Every row comes from one small tree of marks. The marks that hang from a mark follow it in brackets, in the order of their numbers. Every link used is in the known rows. Which tree was each row made from?
In the rows, 128 means zero.
Known rows:
j_361(j_845): [167 109 122 159  90 123 123 145  98 102 137 102 162 125 169 115 114 138
 140 118 140]
j_845(j_250 j_685): [152  93 174 164 127 169 122 130  97  83 131 118 122 163 191 174 110 181
 157 156 139]
j_845(j_250 j_361 j_596 j_685(j_800)): [143 121 185 153 143 156 106 108  93  76 138  79 109 179 214 203 110 161
 149 200 152]
j_596(j_845(j_250 j_361 j_685 j_854)): [171  95 139 144 141 133 129 123 105  75 137 130 110 146 171 172 117 185
 157 164 150]
j_250(j_845(j_854)): [183 119 159 143 135 136  94 131 124 120 110 123 133 136 129 142 137 161
 150 170 134]
j_685(j_845): [177 112 131 148 111 116 115 121 126 106 108 126 146 128 143 135 114 156
 160 130 134]
j_845(j_361 j_685 j_854): [159 109 157 137 146 132 122 133 112 105 127 115 130 150 153 192  94 170
 182 142 156]
j_854(j_845(j_685(j_800))): [142 141 155 156 128 151 113 114  89  85 107  83 130 165 211 133  94 152
 150 133 131]
j_845(j_250 j_361 j_596 j_685 j_854): [158  89 190 148 165 145 140 123 103  74 141 122 102 172 182 211 124 195
 156 191 150]
j_250(j_845(j_596 j_685)): [172 136 203 173 143 154 103 119 118  95 113 120 136 160 158 162 145 172
 132 166 104]
j_845(j_250): [156  89 147 145 104 152 113 130 101  92 135 114 122 149 169 156 114 169
 153 176 151]
j_685(j_800(j_144) j_845(j_250 j_596)): [152 129 166 163 129 142 113 105 101  95 126 107 105 160 194 131 134 189
 117 211 150]
j_854(j_845): [144 118 130 147 100 135 126 120  99  90 117 108 129 145 171 113 103 155
 147 136 133]
j_845(j_596): [169 121 156 149 118 139 123 120 111  94 136 124 146 146 155 167 126 178
 144 172 136]
j_361(j_845(j_596)): [173 115 140 166 105 122 135 137  97  89 142 109 159 136 174 126 133 151
 125 141 132]
j_845(j_361 j_596): [152 119 147 139 113 120 114 119 113  97 142 108 131 143 145 179 109 155
 153 178 147]
j_685(j_800(j_144) j_845(j_361 j_596)): [145 152 151 149 120 112 100 110 111 111 122  92 114 147 167 140 113 159
 135 194 154]
j_596(j_845(j_685 j_854)): [193 120 135 152 145 140 133 123 111  88 129 147 146 141 158 156 123 197
 154 135 134]
j_854(j_845(j_250 j_596 j_685(j_800))): [139 120 184 164 145 166 130 102  81  56 118  88 104 184 237 149 121 175
 126 179 128]

Write each row's tree:
[135 115 165 143 125 154  95 118  91  90 130  71 111 167 207 189  91 144
 167 179 164] -> j_845(j_250 j_361 j_685(j_800))
[171 101 156 166 144 152 129 136  80  85 131  87 137 158 226 143 117 160
 142 144 155] -> j_361(j_845(j_250 j_685(j_800) j_854))
[161  94 174 183 126 149 145 133  84  64 143 110 138 160 212 145 136 171
 120 147 125] -> j_361(j_845(j_250 j_596 j_685))
[178  83 150 158 130 131 150 136  92  77 145 120 132 148 190 137 147 177
 123 172 145] -> j_361(j_845(j_250 j_596 j_854))
[158 127 171 148 117 123  86 119 125 107 123 103 123 141 131 160 133 140
 139 191 127] -> j_250(j_845(j_361 j_596))
[141  97 158 157 118 144 140 110  91  62 127 116 102 165 199 130 130 178
 122 181 125] -> j_854(j_845(j_250 j_596))
[160 161 141 164 121 156 109 119  94  96 133 112 135 148 183 134 110 186
 131 158 139] -> j_596(j_845(j_685(j_800(j_144))))
[188 124 179 149 149 139 106 121 124 109 120 129 131 145 134 155 155 178
 133 189 125] -> j_250(j_845(j_596 j_854))
[127 120 151 150 116 129 124 121  99  83 116  95 115 156 181 144  84 145
 160 127 132] -> j_854(j_845(j_361 j_685))
[183 131 165 167 155 138 136 130  89  88 132  95 157 156 211 152 129 168
 135 141 141] -> j_361(j_845(j_596 j_685(j_800) j_854))
[171  82 155 170 136 147 148 144  87  82 136 115 135 149 202 142 123 174
 141 133 146] -> j_361(j_845(j_250 j_685 j_854))
[159  99 114 136  96 122 112 119 107  79 143 117 115 132 157 148 113 156
 148 176 151] -> j_596(j_845(j_250 j_361))
[169 126 144 156 129 159 108 111  93  71 131 107 129 155 207 155 117 175
 142 167 140] -> j_596(j_845(j_250 j_685(j_800)))
[175  83 153 138 147 106 134 110 124  85 125 130 106 146 159 172 135 179
 153 187 151] -> j_685(j_845(j_250 j_361 j_596 j_854))
[176  87 176 173 151 146 158 137  87  69 142 123 133 162 209 154 143 189
 127 153 136] -> j_361(j_845(j_250 j_596 j_685 j_854))
[156  86 133 141 105 110 111 118 120  96 116 111 113 135 158 151 110 146
 162 162 151] -> j_685(j_845(j_250 j_361))
[167 150 183 161 135 159  72 120 112 113 103  86 140 156 176 154 119 143
 146 161 125] -> j_250(j_845(j_685(j_800)))
[139  98 187 158 137 151 126 119 101  72 141 110 108 171 188 200 117 177
 150 187 143] -> j_845(j_250 j_361 j_596 j_685)
